Known rows, with every step that occurs
ladi-zipa-berov-paku-kota: [-10  49  45 -31   3   1 -25   8  18  16 -21  54   6  58 -17   3  26  -1
  22  11 -16 -23  54  11 -11   4  12 -23  22   1  43  16]
ladi-giru-kota-goso: [ 23  17   8   6   3  11   2 -53   9 -14  -4  16 -13   9 -11  11 -15 -36
   1  27  21  -8   3   2 -16  49 -12  20 -25 -24 -21  -1]
kirun-kota-budila: [  5   1  13 -66  13  34 -17  -2  25  -2 -59  26  23 -42 -17 -12 -18   3
 -17 -27 -18  27   2   5 -14  11  12  27  18  -5   3 -52]
giru-berov-paku-kota: [ -3  22  26  23  16 -25  10  -5  22  11 -18  24   4  26   5   7  27  17
  25   7   3  24  13  30  11 -13  11 -16  14 -22 -27  42]
giru-kota-budila: [ 14  28  26 -21   3  12 -10 -40  26  -9 -49   9   0 -23 -45  24   2 -43
 -16 -44   8  10 -13   4 -32  43   3 -11   0 -18 -22 -37]
berov-zipa-rasad-paku-kota-giru: [ 12  20  19  -1  -6  -1 -43  45 -47 -14  17 -42 -35  12   9   4  21  33
  27   3  -5 -36  30 -17 -18  -6  36  22 -11   8  22 -12]
rasad-paku: [ 12   5  -5  15  -1  12 -11   7  29   5 -33  -6  -6   9  -1 -13  20 -18
  11 -19  11  44  11  12 -22   9  -7  34  -7  -9   6   6]
goso-kota-giru-berov-paku: [-17  20  45  18  29 -39  -7 -44  33  -5  34   3  13 -21 -16   2 -50  -3
  11  -5  16  15  39  -3  13 -16   0 -42  24 -20 -71  41]
giru-kota-goso: [  7   4  -4  -5 -12  -2   1 -41  -8  -8 -18  14  -3  -4 -13   8   4 -26
  -5 -14  20  -4  19 -16  -6  47  -1   7 -15  -5 -15  -1]
ladi-giru-kota: [ 45  24  -3   8   2  26  -7 -31  32  -4 -28   6 -16   4 -19  33 -24 -65
   5   0  25  11 -18  22 -31  28 -34   8  -4 -38 -13  -6]
giru-berov-zipa-rasad: [ -6 -59 -31   0 -24 -14  32   4 -18  10  21 -43  11  -4  17  -3 -22   3
 -21  -8 -10  -1 -41 -13  25  -9 -10 -19 -15   4  12  -2]
rasad-paku-kota-giru-berov-zipa: [ 15  24  35  -4  17 -29  -2  39 -42 -14  10 -20 -14  21  26  -2  17   4
  19  23  -9 -25  12  -6 -13  -4  15  19 -26 -22 -20  47]
zipa-rasad-paku: [ 14  -5 -15  20 -23  11 -22  13   6   7 -14 -31 -15   0  -4 -10  -3  -4
  20 -33 -11  39   7  11 -18  -7  11  19  -4  13  15 -24]
ladi-zipa-rasad: [-13 -36  -6  -9 -27  11 -14   1   6   3   3   7  -6   1  -8   7  -7 -20
  -4 -47 -17  -3 -13 -11  25   7  -2 -16  -1   9  49 -23]
zipa-berov-paku: [ -1  51  14 -17  -7  19   8 -21  43  28 -40  22  20  30 -33 -11 -13   4
   1   1  10  25  41  19 -14 -16 -11 -10  22   2  -3   6]
ladi-giru-berov: [ 14 -11   8  20  10  18  25 -27  45   3  -4   4   7  -6  13  15 -34 -37
 -11  17   1  26 -25  26  -7   4 -38   2 -24 -32 -18  19]
zipa-rasad-giru-berov: [-19 -15 -45  35 -11   0  14 -18 -12  22 -13   2   1 -11  27  -7 -38  21
   2 -11 -22  13 -40  24   5 -37  16 -28   3  21 -21  -4]
ladi-zipa-berov-paku: [-13  30  22 -26  -5   6  -2  -5  38  22 -22  41  15  40 -30 -10  -2  -6
   1  -7   0   5  30   3   0   5  -6 -21   9  -5  27  12]
ladi-paku-kota-giru-berov-zipa: [-11  18  28  -1  35 -29   4   7  -9  -4  21  -1  -2  23  -9  22   9  31
 -13  35   8 -24  12 -16  19  24 -10  -9 -17  -8  -8  34]
goso-kota-giru-berov: [ -7   2  34   3   5 -22  -4 -38  14 -15  23  -5  10 -38   7  25 -66 -21
 -15 -12   0   5  22 -23   3   4 -12 -25   2   0 -57  33]
paku-berov-zipa-rasad-giru-kota: [ 12  -4 -63  20 -17  20   6  10 -45  13  24  -4 -16 -10 -20  -5  22 -12
  -5   9  14 -35 -33  14  -6  -2  -3 -21  27  21  23 -60]
goso-kota-budila: [-12  20  38 -28  14  12 -34 -45  52 -23 -15  24  17 -38 -11   2  -9 -34
 -22 -31   5  16   8 -30 -40  16 -15   2  21  14 -16 -51]
kota-goso: [-16 -10  -4 -17  -6   9  16 -21  10   2 -20  16  14  -8   5  -9  12  14
 -16 -12   8   7  10 -24   7  27   0  23 -14  15  -7  -1]
berov-zipa-rasad: [ -4 -40 -32 -19 -25  17   3  21  -1   8   5 -26  -8  -2  -8 -16   1  10
 -12 -20   4  -5 -22 -19  12  -6  -8   5   1  12  37 -29]
giru-berov: [ -2 -21  -4   5  -5  -5  39 -14  24   6 -19   0  20 -15  13   2 -25 -19
  -9 -16  -2  34 -23   5   9   2 -16  -7 -19 -10 -20  32]
rasad-giru-kota-goso: [-11  30 -34  13   5   6  10 -30 -19   8 -28  37 -11   0   0  -2  28   0
   6   7  18  -8  -3   1 -24  14  25   0  -7   4 -32 -15]
zipa-rasad: [ -7 -25 -21   0 -32  14 -10  -3  10   9 -14 -15   3 -20 -18   5 -21   7
  -1 -38  -1  18  -4  -3   4  -9  -5  -2   7  14  19 -21]

Rows
[-10 -24 -59   8 -18  30  14  27 -20  12  21   4   0 -14  -7 -23  35  19
 -14  12  10 -25 -38   6   8 -18  -5  -4  24  35  41 -54]	paku-berov-zipa-rasad-giru
[ -3  -7  20  -6  -8 -18  -8  22 -53 -12  34 -33 -13  -3  23  26 -22  31
   3  -1 -23 -49  -7 -21  26 -14  25 -15 -13   4   7  24]	paku-kota-giru-berov-zipa-rasad
[ -9 -14  26 -17  25 -36  14 -24   0 -15  42 -20   6 -23  13   1 -39 -18
 -27  12  16 -17   7 -38   9  -5 -21 -20  -9  -6 -37  14]	goso-kota-giru-berov-zipa
[-21  -6 -56   2  -8  20   2  24 -15  22  -4  -4 -10  -1  12 -25  17  41
  -7   5  10 -13 -38   1  -5 -31   9   2   9  30  17 -28]	berov-zipa-rasad-giru
[  5 -48 -32  26 -11 -21  15  17 -30   5  20 -46  -9   5  33 -25  -4   3
   1  -4  -7  11 -30   6   5 -13  -3   1 -28  -1  13   2]	giru-berov-zipa-rasad-paku
[-28  30  32 -10  14 -10  -9 -10  15   2 -19  42   2  22  -6  -8  59  40
  27  14  19  -1  50   2   4   8  30  16  16   9  -4  24]	berov-paku-kota-goso
[-10  21  38  -4  17 -20  16 -33  27  16  12  -9  12 -12 -22   7 -36  19
   2 -15   0  20  18  10  27   7  12 -27   8 -38 -56  62]	kota-giru-berov-paku
[ 22 -26 -30  36 -35  15 -14  19  -5  -7   8 -17   2 -19 -18  -3  19 -14
  12  -9 -10  25   6  11   1   1  -3  15  14  23  40 -46]	zipa-rasad-paku-berov
[  9 -18 -27   6 -19   2  -7  30 -12   2   8 -37 -16  18   6 -31  26   7
   4 -16   5  10 -14 -11 -12 -13   5  23  -9   9  29 -31]	berov-zipa-rasad-paku
[ 24   4  24 -52   6  24 -14  16  -2   1 -30   9  12 -34 -17   3 -48  15
   1 -22  -5  13  39   3   6  -6   9  24  17 -10  -7   6]	kirun-kota-giru
[ 20  10  21  34  -8 -20 -38  11 -41 -16   9 -28 -16  -3  29  27 -27  23
  31  -7 -39 -16  26  13  -1  -3  50  -6 -14  -6 -16  32]	zipa-rasad-paku-kota-giru-berov
[ 14  16  45   0  10 -11  -2  -4  -9 -11 -12   3  -2 -10  11  35 -21   4
   7  -1 -17 -17  20  -2   4  -2  11  -6  -8 -14 -33  55]	paku-kota-giru-berov
[ -6 -36   1 -10 -12 -15  12   0 -30  -2  38 -50  -2 -22   6   6 -53  27
 -21 -13 -10 -28 -22 -27  34  -7   6 -26 -16  -1 -17  15]	kota-giru-berov-zipa-rasad
[-13  32  12   8  19   8 -23  -5  33   4 -32  29   3  31 -18  24  27  13
   4  15  17  24  33  10 -17  14 -28  15  14  19  21  -2]	ladi-paku-kota
[-32  30 -12  48  11 -14 -11   0 -12  23  -7  24  -9  18  14 -10   4  47
  40  20 -16   4   0  52   6 -48  46 -43  23   8 -19  20]	zipa-rasad-giru-berov-paku-kota
[  9 -18  -4  -3  18   0  47  -9  21  -3  12  -7   1   9  20  -8  -6 -34
 -17  32  13   2 -52  11  -6   4 -45  16 -27 -34 -11  24]	ladi-giru-berov-zipa
[  2 -22 -14  26 -10 -23 -10  39 -43  -8  19 -27 -15  29  40  -9  31   6
  28  17 -23  -9 -11   7 -14 -14  20   4 -23  -2  24   6]	giru-berov-zipa-rasad-paku-kota
[-16 -29  11  -3  -5 -33  -7 -16 -21 -21  59 -44   1 -37  15   9 -61   7
 -18  -9  -1 -25   0 -41  21 -13  -7 -33  -1  21 -26   0]	goso-kota-giru-berov-zipa-rasad
[  6 -41 -19   9  -4   9  24  -6   1  -3  34 -40  -3   1  19   2 -33 -16
 -12  26  -3  -9 -62   9  18  -8 -29  -2 -20 -10   8  -4]	ladi-giru-berov-zipa-rasad
[ 21 -25 -18 -16   0  22  25  23  10   0  20  15  13 -10 -22 -11  51 -24
 -28   8  24  -2 -14 -11   6  14 -47  19  14  10  37 -20]	paku-berov-zipa
[ 27 -10 -28   0   5  16  12  39   6  -3  16   0   6   8 -13 -32  62 -28
 -11  18  23   9  -1  -6 -19  11 -38  36   5   5  34 -28]	rasad-paku-berov-zipa
[-29  -7 -58  22   7  15   1  23  -6  17  40  17   5   9 -32 -22  36  31
 -32  36  12 -11 -26  17  19  -3 -21  -1  31  51  47 -67]	ladi-paku-berov-zipa-rasad-giru
[ -7 -20 -17 -47   6  11  10  -1 -10  -5 -34  37  19 -21  10 -19   3  23
 -13   7  -5  12  29  -8  15  11   5  40  -1  19   7 -16]	kirun-kota-goso
[  5  15  38 -28  12 -18  15  26 -28 -10   8  -4  -3   5  13  20  -1  11
   1  11  -4 -30   4 -18   8  -1  11  -1 -19 -12 -20  47]	paku-kota-giru-berov-zipa
[  2 -40 -18  23 -20   6 -17  26 -16  -9  36   5  -2  -7 -11  -9  41 -35
  13  -8 -30 -12  -2   3  10  27  -9  -7  11  10  67 -48]	ladi-zipa-rasad-paku-berov
[ -6  18  25 -16  -3   3  -5  -5  -6 -17 -25  34   2   9  14  14  45  19
  10   6   1  -9  34 -20  -6  19  12  28  -2  19   3   7]	paku-kota-goso
[-32  48  -5  33  40 -13  10   1  11  24 -19  44   2  32  11 -10  33  24
  37  27   2  19   4  50  -9 -39  36 -21  25  -9 -38  37]	rasad-giru-berov-paku-kota
